What can hang from each mark:
T: D K U Z
K: Z
G: Q T
A: Q
U: D
Q: Z
Z: K T

Every row comes from one small tree of marks. The marks that hang from a mark follow it in brackets, in alphabetical order. Every link used is in the known rows. Which tree was each row made from?
Known rows:
K[Z[T[D]]]: [-1.031 -1.050  1.375  1.019  0.551 -1.983 -0.756  1.968 -2.847  0.343
  1.884  1.833 -0.550  2.545 -2.224  1.051]
G[Q[Z[T[K U]]]]: [ 0.387  1.874 -0.071 -2.205  0.061  1.434  0.695 -3.587  0.605  0.835
 -0.634 -3.240  0.388 -1.071 -1.455 -0.790]
Z[T[D U]]: [ 0.317  0.009  1.047  2.340  0.635 -2.074  0.994 -2.460 -0.292  3.556
  0.530 -1.654 -1.782  3.083 -1.987 -1.494]
A[Q]: [ 0.532 -2.181 -2.613  0.763  0.080  1.052 -1.318  3.588 -0.137 -3.726
  0.231  2.986  0.790  0.514  2.862  3.988]
T[D K U Z]: [-0.657  1.276  0.136  2.708  1.147 -1.925  3.345 -4.116  3.635  3.175
  1.139 -0.863 -5.561 -0.597 -2.093 -3.693]
T[U]: [ 1.019 -0.135 -3.538 -0.279 -0.039  0.227  0.646 -0.483  0.249  2.964
 -0.563  1.881 -0.994  0.959  1.353 -1.540]
U[D]: [ 0.212 -0.718 -1.027  0.673 -0.680  0.512 -0.862  1.634  0.120 -1.781
  0.709 -3.247  3.011 -0.400  2.283  0.101]
A[Q[Z[K]]]: [-1.161 -0.320 -0.381  0.209  0.754  0.882 -2.001  4.107  0.213 -3.673
 -0.341  4.153 -0.714 -1.357  3.193  4.144]
A[Q[Z[K T[U[D]]]]]: [-0.823  0.611  4.639  1.560  0.578 -0.571 -1.751  2.056 -0.354  0.195
 -1.049 -2.968  0.611  0.575  0.822  1.424]
G[Q]: [ 0.609 -0.175 -3.293 -2.178 -1.051  2.704 -0.236  0.697 -0.490 -2.474
 -0.200  1.106  3.184 -1.284  2.594  2.872]
A[Q[Z[T[D]]]]: [-1.368 -1.441  0.372  1.991  1.243 -0.385 -1.424  1.866 -0.176 -3.334
  1.398 -0.391 -1.393  0.154 -0.849  3.656]
A[Q[Z[K T[D U]]]]: [-1.170  0.513  3.737  2.506  1.428 -1.516 -0.876  1.295 -0.234  0.256
 -0.254  0.708 -2.498  1.080 -0.037  1.948]
K[Z[T[D U]]]: [-0.456 -0.404  1.862  1.104  0.694 -2.486  0.124  0.880 -2.922  3.764
  1.044  1.312 -1.779  3.162 -2.928 -1.032]
K[Z[T[U[D]]]]: [-0.152 -0.265  2.674  0.128 -0.198 -1.389 -0.786  1.521 -2.893  3.860
  0.200 -2.366  1.501  2.662 -1.899 -1.379]
K[Z]: [-0.449 -1.334 -2.853 -1.392 -0.045  0.128 -1.157  3.989 -2.331 -0.460
  1.080  5.243  0.206  0.600  0.774  1.402]
Q[Z[T[K U[D]]]]: [ 0.146  1.405  1.876  0.506  0.640 -0.759  0.315 -3.442  1.353  2.146
  0.063 -6.663 -0.687  0.032 -2.237 -3.794]
G[Q[Z] T[D]]: [-0.364 -1.081 -3.114 -2.040 -1.829  2.362  0.057  0.653  0.349 -3.237
 -0.136  1.977  2.687 -3.114  1.311  2.388]
Q[Z]: [-1.157 -0.427 -4.786 -1.556  0.354  1.387 -0.917  0.934  0.837 -1.747
  0.991  1.939 -1.089 -2.132  1.002  1.035]

Which tree is each row?
[-0.116 -0.696  0.203  0.655  1.098  0.332 -1.240  0.319  0.961 -3.440
  0.640 -0.929 -0.835  0.064 -0.558  2.321]  A[Q[Z[T[K]]]]
[ 1.217 -0.856  0.040 -1.481 -1.841  0.678  0.860  0.922 -0.866 -2.837
 -0.181  3.223  2.987 -0.837  0.685  0.254]  G[Q T[D K[Z]]]
[-0.701  0.607  1.294 -0.641 -1.787  0.917  1.930 -0.720  1.635  2.360
 -2.032  2.698  1.041 -1.737  1.357  0.941]  G[Q T[D U Z[K]]]
[ 0.505  1.561  2.829  0.508  0.212 -1.308 -0.049 -1.483 -0.309  4.379
 -1.743  0.757 -0.211  3.215  0.617 -0.640]  Z[K T[U]]
[ 0.381 -0.188  0.582  0.807  1.169 -0.206 -0.432 -0.762  0.928 -0.268
 -0.181 -1.270 -1.910  0.674 -1.128  0.324]  A[Q[Z[T[K U]]]]
[-1.688 -0.116 -0.702  0.980  1.089 -0.704 -0.524 -0.941  0.346 -0.847
  1.851 -1.280 -1.875 -0.117 -2.033  0.866]  Q[Z[T[D]]]
[ 0.124  0.005  0.272  1.473  0.898 -2.180  0.841  0.751 -0.782 -1.816
  2.077  2.888 -2.416  0.614 -0.757 -1.755]  T[D K[Z]]
[ 1.210 -1.725 -2.848  0.566 -1.413 -0.446  1.245 -0.292  0.562  2.217
 -0.952  3.146  0.090  1.125  1.027 -1.950]  G[T[D U]]
[ 0.293  0.091  2.921  1.752  0.913 -0.465 -0.751 -0.216  0.764 -0.592
 -0.130 -5.588 -0.038  0.241 -0.992 -0.414]  A[Q[Z[T[K U[D]]]]]
[-1.139  1.637 -1.136 -2.818 -0.434  2.493 -0.911  1.207 -0.052 -2.623
 -0.729  2.193  1.580 -3.100  2.976  3.138]  G[Q[Z[K]]]
[ 0.793  0.783  1.008  1.769  1.009 -2.908  1.884 -0.810 -0.805  2.546
  1.020  2.210 -4.018  1.443 -1.541 -4.457]  T[D K[Z] U]
[ 0.124  1.267 -0.533 -0.463  1.102 -0.528  0.565 -3.963  1.454  2.369
  0.041 -2.340 -2.528  0.260 -2.283 -2.939]  Q[Z[T[K U]]]
[-0.854  0.654  0.538  1.261  1.328 -1.287  0.301 -2.992  1.496 -1.528
  1.786 -2.433 -2.701 -0.075 -2.478 -1.196]  Q[Z[T[D K]]]
[ 0.069 -1.225 -4.774 -4.310 -2.185  3.917 -0.654  1.046  0.434 -2.830
 -1.265  2.532  4.176 -3.301  2.176  2.807]  G[Q[Z] T]
[-0.099 -0.017  2.026  2.596  1.471 -1.440  0.164 -0.963  0.800 -0.642
  0.596 -1.904 -3.127  0.754 -1.923 -0.196]  A[Q[Z[T[D K U]]]]
[-0.867  0.491 -1.481 -2.701 -0.213  2.434 -0.915 -0.746 -0.356 -1.834
  0.205 -1.890  2.255 -1.619 -0.366  3.118]  G[Q[Z[T]]]
[ 2.352  0.001  1.460 -2.435 -2.678  1.233  0.789  0.426 -1.108  0.997
 -2.170 -1.335  5.202 -0.677  0.990 -2.553]  G[Q T[K[Z] U[D]]]
[ 1.308  0.880  1.959  0.525  0.083 -1.482  0.673  0.189 -0.840  2.671
 -0.011 -2.384  0.045  0.810 -0.315 -4.800]  T[K[Z] U[D]]
[ 2.983  0.221  0.323 -1.792 -2.744  1.859  1.388 -1.986  1.051  0.495
 -2.601 -3.572  5.446 -1.023  2.088 -2.769]  G[Q T[K U[D]]]
[-0.145  0.972  0.165 -1.666 -1.600  1.138  0.819 -0.067  0.233  0.916
 -2.170  2.843  1.285 -2.192  1.805  0.133]  G[Q[Z[K]] T[D U]]
